What can hang from each mark:
leta: rina tele
pafe: mezane
bubiz: kiren pafe
kiren: bubiz
mezane: kiren pafe sika
rina: kiren leta
tele: leta sika
sika: mezane tele

Every row comes from one small tree of marks. The marks that hang from a mark follow it in brackets, in alphabetical order. Every link used is in the known rows. Which tree was each row made from?
In the rows, 128 means zero.
Known rows:
mezane(kiren(bubiz)): [175 137 110 134 150 133 141 116 164  98 130 158  83  77  64  97  82 170
 115 113 101]
bubiz(pafe(mezane)): [202 145 111 121 118 167 101 122 157 109 114 153 107  75 100  88  74 138
 138 163  77]
leta(rina(kiren(bubiz)) tele): [133 112 108 113  99 126 173 129 161 115 151 136 123  77  73 146  71 174
 111 172  81]
pafe(mezane(sika)): [189 126 125 137 109 158 123 110 152 103 134 159  96  97 107  74  87 145
 149 161  70]
bubiz(pafe(mezane(kiren))): [211 149 114 123 133 167 102 112 164 105 112 153  95  75  95  83  74 149
 138 149  78]
leta(rina tele(sika(mezane(kiren pafe)))): [141 123  96 156  89 125 164 128 162  90 128 132 121 106  93 130  83 167
 130 155  99]
kiren(bubiz(pafe(mezane(sika)))): [182 128  99 111 125 166 126 137 154 120 122 165 117  52  98  90  79 124
 137 133  90]
tele(leta(rina) sika): [104 140 127 147  69 120 158 150 138  88 123 146 104 142  78 124  90 155
 108 173 102]
bubiz(kiren): [179 125 129 137 123 150  97 132 159  89 128 126  98  96  83 101  91 176
  88 140  67]
rina(kiren(bubiz(pafe)) leta(tele(sika))): [131 138  89  88 133 132 138 124 162 101 148 123 145  75  97 147  77 155
 127 146  79]
leta(rina(kiren(bubiz(pafe))) tele(sika(mezane))): [121 107  89 129  94 126 163 138 155  96 133 142 143  79  96 147  83 163
 130 156  93]
kiren(bubiz(pafe(mezane(sika(tele))))): [173 126  92 109 124 168 127 141 157 121 116 166 125  56  96  93  88 122
 137 139  87]
mezane(kiren(bubiz) pafe sika(tele(leta(rina)))): [167 114  86 135 121 129 190 133 150  96 120 170  88 110  85  84 100 149
 138 117 117]
sika(mezane(pafe) tele(leta(rina))): [134 100  89 163  75 101 190 145 136  77 109 164 110 130  92 132 104 159
 126 178 120]
sika(tele(leta(rina(kiren)))): [108 122 111 128  89 120 166 146 148  98 122 155 114 127  61 133 102 161
 105 198  84]
bubiz(kiren pafe(mezane(sika(tele(leta))))): [201 128 125 112 122 190  80 133 163 106 103 135 112  89 111  78  94 149
 115 150  48]
leta(rina(kiren(bubiz)) tele(sika(mezane))): [115 103  92 135  91 118 170 136 154  93 139 140 139  87  93 150  86 170
 127 157  94]
bubiz(kiren pafe(mezane(sika(tele(leta(rina)))))): [196 126 133 109 117 185  91 133 165 105 105 138 113  88 107  85  90 148
 114 158  49]
pafe(mezane(kiren(bubiz) sika(tele))): [186 124 111 129 134 162 132 109 166 106 124 166  97  91  97  71  99 152
 147 134  75]
tele(leta sika): [112 147 111 152  79 130 135 152 133  88 119 141 103 145  85 111  99 157
 112 155  99]

Which tree is each row?
[149 127 100 121 147 152 153 130 161 109 109 174 106  90  75  84  98 140
 136 125  86] -> mezane(kiren(bubiz(pafe)) sika(tele(leta)))
[161 115 124 126  97 147 145 118 150 102 132 163 104 112  99  91  95 152
 143 181  67] -> pafe(mezane(sika(tele(leta(rina(kiren))))))
[202 132 128 138 131 156 124  96 162  97 132 160  79  98  99  66  86 161
 149 140  72] -> pafe(mezane(kiren sika))
[206 124  96 156 134 128 158 110 148  80 129 162  72 109  95  67  87 158
 150 111 110] -> mezane(kiren pafe sika)
[150 130  69 157 105 143 136 133 155  96 122 127 123 101 103 113  95 168
 133 121 100] -> leta(tele(sika(mezane(kiren(bubiz) pafe))))
[185 120  79 153 132 132 160 119 153  81 118 165  89 117  91  72 105 153
 151 123 105] -> mezane(kiren pafe sika(tele))
[159 113 120 121 100 150 150 123 151 108 133 165 108 102 100  92  96 148
 142 172  72] -> pafe(mezane(sika(tele(leta(rina(kiren(bubiz)))))))
[168 125 119 133 100 158 131 119 152 107 125 158 103 113 102  79  98 145
 144 173  67] -> pafe(mezane(sika(tele(leta))))
[150 121  77 179  93 117 135 142 134  60 116 155 116 116 113 106 106 150
 144 130 121] -> tele(sika(mezane(pafe)))
[164 102  64 164 124 114 168 133 151  72 106 170 109  99  93 111 112 164
 138 124 124] -> sika(mezane(kiren(bubiz) pafe) tele)
[184 141 106 125 155 144 132 120 166 103 121 160  89  67  70  95  77 160
 120 113  99] -> mezane(kiren(bubiz(pafe)))
[104 131 116 129  78 120 160 155 134  89 124 153 113 124  84 131  90 154
 112 163 105] -> tele(leta(rina(kiren(bubiz(pafe)))) sika)
[157 110 125 111 108 121 164 127 152  98 143 166 109  69  79 130  72 156
 122 173  92] -> leta(rina(kiren(bubiz(pafe(mezane)))))
[137 132  97 175  86 111 155 140 128  66 111 149  89 148 101 109 101 172
 126 127 126] -> tele(leta sika(mezane(kiren pafe)))
[148 127  85 165 122 129 125 136 147  69 109 162 118  94 102 105 102 150
 142 115 113] -> tele(sika(mezane(kiren(bubiz(pafe)))))
[142 105  83 158 135 118 157 129 158  78 107 173 117  91  81 117 111 164
 132 136 106] -> sika(mezane(kiren(bubiz)) tele)
